Known rows, with every step that occurs:
V/A/N/W: [-0.14 -0.14  0.00 -0.05 -0.28 -0.02 -0.22  0.02 -0.16 -0.06 -0.10  0.05
  0.24  0.04 -0.06 -0.05  0.29 -0.18  0.11  0.23 -0.13 -0.11 -0.19]
X/Y/V/W: [ 0.08  0.11  0.21  0.02  0.31 -0.07  0.03  0.11  0.14  0.04 -0.20  0.07
  0.03 -0.14  0.08  0.33 -0.02  0.13 -0.02  0.14  0.19 -0.21  0.23]
V/W: [-0.10  0.11  0.08 -0.04  0.02 -0.05  0.09  0.06 -0.06  0.09 -0.18 -0.25
 -0.01  0.05  0.10  0.17 -0.09  0.02 -0.05  0.28 -0.13 -0.01  0.10]
Q/Y: [ 0.01 -0.02  0.02 -0.06 -0.25 -0.02  0.14  0.19 -0.04 -0.12 -0.16 -0.07
  0.14 -0.18 -0.02  0.16 -0.15 -0.01 -0.12  0.13 -0.02 -0.07 -0.01]
X/Y/N: [ 0.01 -0.05  0.05  0.18 -0.11 -0.04  0.19  0.00  0.16  0.06 -0.13  0.13
 -0.04 -0.10  0.29  0.02  0.12  0.06 -0.01 -0.08  0.22 -0.14  0.22]
W/V/A/N: [-0.01 -0.11 -0.02  0.07 -0.50  0.09 -0.01 -0.02 -0.10 -0.04 -0.01  0.02
 -0.05 -0.12  0.19 -0.18  0.04 -0.09  0.41  0.25 -0.08 -0.18 -0.11]
Y/V/W: [ 0.03  0.18  0.15 -0.15  0.24 -0.08  0.00  0.24 -0.03  0.00 -0.13 -0.18
  0.06 -0.05  0.07  0.33  0.00  0.14  0.09  0.22 -0.02 -0.01  0.15]
Q/Y/V: [ 0.18  0.07  0.05 -0.20 -0.03 -0.07  0.08  0.33 -0.01 -0.23 -0.13 -0.02
  0.22 -0.28 -0.05  0.27 -0.07  0.14 -0.02  0.08  0.08 -0.09  0.03]
A/X/Y/V: [ 0.15  0.09  0.16  0.09  0.24  0.00  0.26  0.38  0.25 -0.11 -0.10  0.14
  0.01 -0.44 -0.11  0.18  0.12 -0.06 -0.23 -0.04  0.24 -0.13  0.27]
V/W/N/A/X: [-0.28  0.19 -0.04  0.12  0.04 -0.14  0.14  0.30  0.18  0.08  0.09 -0.09
  0.08 -0.06 -0.25  0.09 -0.19 -0.03 -0.58  0.28 -0.20  0.00  0.07]
W/N: [-0.16 -0.02 -0.10  0.08 -0.11 -0.07  0.08  0.32 -0.19 -0.04 -0.08  0.06
  0.17 -0.04 -0.03  0.07  0.05 -0.09 -0.06  0.26 -0.01  0.17 -0.03]
W/V/A: [ 0.21 -0.07  0.11  0.01 -0.47  0.07  0.12  0.09 -0.01 -0.14 -0.07 -0.09
 -0.19 -0.06  0.33  0.01 -0.07  0.01  0.28  0.22 -0.20  0.05  0.00]
X/Y: [ 0.00 -0.05  0.16  0.17 -0.04  0.00  0.12  0.04  0.05 -0.02 -0.20  0.12
  0.00 -0.22  0.12  0.10  0.08 -0.07 -0.14  0.04  0.13 -0.08  0.14]
A/X/Y/V/W/N: [-0.07  0.11  0.03  0.17  0.31 -0.17  0.15  0.44  0.21  0.04 -0.05  0.22
  0.05 -0.17 -0.22  0.25 -0.14 -0.03 -0.28  0.17  0.27 -0.23  0.14]
N/A: [-0.04  0.12  0.14  0.02 -0.09 -0.03  0.07  0.04  0.06 -0.12 -0.01 -0.13
  0.12 -0.17  0.04  0.09  0.08  0.06 -0.33  0.10 -0.25  0.11  0.11]
A/N/W: [-0.20 -0.05  0.02 -0.14 -0.08 -0.04 -0.04  0.12 -0.26  0.02 -0.12  0.07
  0.21 -0.13 -0.23 -0.01  0.33 -0.14  0.03  0.06  0.05 -0.09 -0.06]
Y/X: [-0.10  0.17  0.13 -0.01  0.00  0.06  0.14  0.10  0.05 -0.04  0.16 -0.03
 -0.02 -0.22  0.20  0.24  0.05  0.06 -0.08  0.06  0.04  0.12  0.07]
Q/Y/V/W: [ 0.11  0.15  0.05 -0.23  0.05 -0.13  0.00  0.23  0.04 -0.06 -0.16 -0.11
  0.15 -0.12 -0.03  0.38 -0.27  0.19 -0.03  0.23  0.04 -0.21  0.04]
N/W: [ 0.02 -0.01  0.16 -0.23 -0.03 -0.03  0.09  0.25 -0.17 -0.10 -0.17 -0.02
  0.11 -0.06 -0.05  0.20  0.21 -0.07 -0.12  0.04 -0.10  0.11  0.03]
X/Y/V: [ 0.15  0.03  0.19  0.04  0.20 -0.03  0.09  0.17  0.10 -0.14 -0.15  0.17
  0.09 -0.33  0.06  0.26  0.13  0.06 -0.02  0.00  0.25 -0.10  0.20]
X/Y/V/W/N: [-0.02  0.05  0.03  0.10  0.27 -0.18 -0.04  0.25  0.06  0.03 -0.13  0.25
  0.14 -0.05 -0.04  0.34 -0.10  0.11 -0.07  0.22  0.26 -0.19  0.08]
A/X/Y/N/W: [ 0.02 -0.03  0.13  0.02 -0.01 -0.07  0.33  0.27  0.22  0.03 -0.07  0.20
 -0.09 -0.17 -0.02  0.04  0.19 -0.07 -0.33 -0.27  0.19 -0.17  0.24]

Rows:
[ 0.21 -0.06  0.16 -0.09 -0.19 -0.04  0.55  0.27  0.23  0.01 -0.03  0.26
 -0.35 -0.24  0.05  0.07  0.05  0.00 -0.07 -0.34  0.25 -0.21  0.24] -> A/X/Y/N/W/V
[ 0.23 -0.03  0.20 -0.30 -0.23  0.00  0.27  0.26 -0.18 -0.13 -0.11  0.03
 -0.17 -0.13  0.03  0.20  0.07  0.02  0.11 -0.04 -0.06  0.08  0.04] -> N/W/V
[ 0.07  0.14  0.19  0.06  0.35 -0.07  0.21  0.29  0.29  0.04 -0.14  0.04
 -0.07 -0.29 -0.11  0.28 -0.08  0.02 -0.23  0.09  0.20 -0.23  0.29] -> A/X/Y/V/W
[-0.12  0.28 -0.01  0.01  0.25 -0.18  0.10  0.44  0.21 -0.01  0.12 -0.04
  0.15 -0.15 -0.27  0.24 -0.11  0.11 -0.44  0.25 -0.10 -0.03  0.09] -> Y/V/W/N/A/X
[-0.20  0.06 -0.03  0.10 -0.12 -0.12  0.04  0.20 -0.01 -0.08  0.04  0.05
  0.25 -0.09 -0.09  0.07  0.05  0.04 -0.34  0.19 -0.16  0.16 -0.02] -> W/N/A
[-0.01  0.03  0.13  0.18 -0.13 -0.10  0.18 -0.09  0.31  0.03  0.01  0.13
  0.02 -0.15  0.29  0.02  0.13  0.18 -0.30 -0.14  0.04 -0.15  0.22] -> X/Y/N/A
[ 0.26 -0.12  0.19 -0.10 -0.24 -0.05  0.38  0.09  0.07  0.00 -0.08  0.29
 -0.27 -0.10  0.25  0.13  0.09  0.14  0.15 -0.30  0.25 -0.17  0.17] -> X/Y/N/W/V
[ 0.26 -0.13  0.18 -0.22 -0.40  0.02  0.10  0.16 -0.06 -0.20 -0.08  0.01
 -0.14  0.01  0.19  0.14  0.04  0.01  0.21  0.10 -0.22  0.06 -0.06] -> N/W/V/A
[-0.04 -0.02 -0.05  0.03 -0.09 -0.02 -0.27  0.09 -0.05 -0.11 -0.03  0.00
  0.26 -0.12  0.07 -0.05  0.24 -0.04  0.32  0.30  0.00 -0.14 -0.09] -> Y/V/A/N
[-0.27  0.13 -0.01  0.07 -0.02 -0.17 -0.02  0.12  0.01  0.08  0.02 -0.05
  0.18  0.07 -0.07  0.17 -0.12  0.10 -0.34  0.35 -0.21  0.03  0.00] -> V/W/N/A
[ 0.03 -0.13  0.12 -0.01  0.01 -0.06 -0.27  0.04  0.05 -0.14 -0.10  0.36
  0.29 -0.15 -0.08  0.08  0.34 -0.06  0.12  0.10  0.19 -0.32 -0.09] -> X/Y/V/A/N/W
[ 0.04 -0.09  0.00  0.29 -0.25 -0.02  0.19  0.09  0.40  0.01 -0.01  0.07
 -0.11 -0.11  0.25 -0.12  0.03 -0.09 -0.16  0.00  0.04 -0.20  0.17] -> V/A/X/Y/N
[ 0.22 -0.04  0.17  0.13  0.01 -0.02 -0.12  0.10  0.20 -0.20 -0.15  0.15
  0.12 -0.17  0.26  0.19  0.11  0.04  0.05  0.14  0.07 -0.13  0.08] -> X/Y/V/A
[-0.05  0.14  0.10  0.14  0.28 -0.23 -0.07  0.13  0.22 -0.01 -0.01  0.27
  0.19 -0.12 -0.08  0.33 -0.09  0.21 -0.32  0.19  0.12 -0.19  0.10] -> X/Y/V/W/N/A
[-0.07  0.18  0.15  0.03 -0.05  0.01  0.25  0.25  0.19 -0.08  0.04 -0.16
  0.03 -0.32 -0.13  0.01  0.05 -0.07 -0.53  0.05 -0.24  0.08  0.20] -> N/A/X
[-0.03  0.07 -0.02 -0.04 -0.34 -0.11  0.14  0.00  0.21 -0.05  0.05 -0.07
  0.15 -0.10  0.14  0.06 -0.09  0.24 -0.29 -0.08 -0.10 -0.13  0.07] -> Q/Y/N/A
[ 0.31 -0.19  0.17 -0.04 -0.44 -0.03  0.17 -0.03  0.18 -0.06 -0.05  0.26
 -0.24  0.06  0.42  0.07  0.06  0.10  0.24 -0.13  0.08 -0.21  0.02] -> X/Y/N/W/V/A
[ 0.03 -0.06  0.01 -0.28 -0.31 -0.14  0.15  0.19 -0.01 -0.07 -0.11  0.03
  0.11  0.01  0.03  0.16  0.05  0.12 -0.06 -0.14  0.05 -0.12  0.00] -> Q/Y/N/W
[-0.26  0.12  0.04  0.27  0.10 -0.17  0.18  0.20  0.33  0.09  0.03  0.17
  0.06 -0.15 -0.24  0.12 -0.20 -0.04 -0.65  0.19  0.01 -0.21  0.12] -> V/W/N/A/X/Y
[ 0.23 -0.08  0.06  0.22 -0.43  0.02  0.38  0.11  0.38 -0.02  0.04  0.12
 -0.37 -0.18  0.35 -0.14 -0.09 -0.02  0.08 -0.07  0.09 -0.24  0.19] -> W/V/A/X/Y/N
[ 0.20 -0.04  0.11 -0.29 -0.29 -0.06  0.34  0.21 -0.09 -0.01 -0.03  0.04
 -0.26 -0.02  0.24  0.08  0.13  0.13  0.24 -0.18  0.03  0.03  0.13] -> Y/N/W/V
[-0.01 -0.05 -0.11 -0.03 -0.28 -0.02 -0.24  0.12  0.03 -0.18 -0.04  0.07
  0.37 -0.18 -0.07  0.02  0.02  0.00  0.21  0.25  0.05 -0.32 -0.17] -> Q/Y/V/A/N
[ 0.07 -0.14  0.09  0.10 -0.19 -0.05  0.15  0.16  0.34 -0.04 -0.05  0.16
 -0.07 -0.03  0.13 -0.02  0.15 -0.11 -0.23 -0.12  0.02 -0.19  0.10] -> V/A/X/Y/N/W
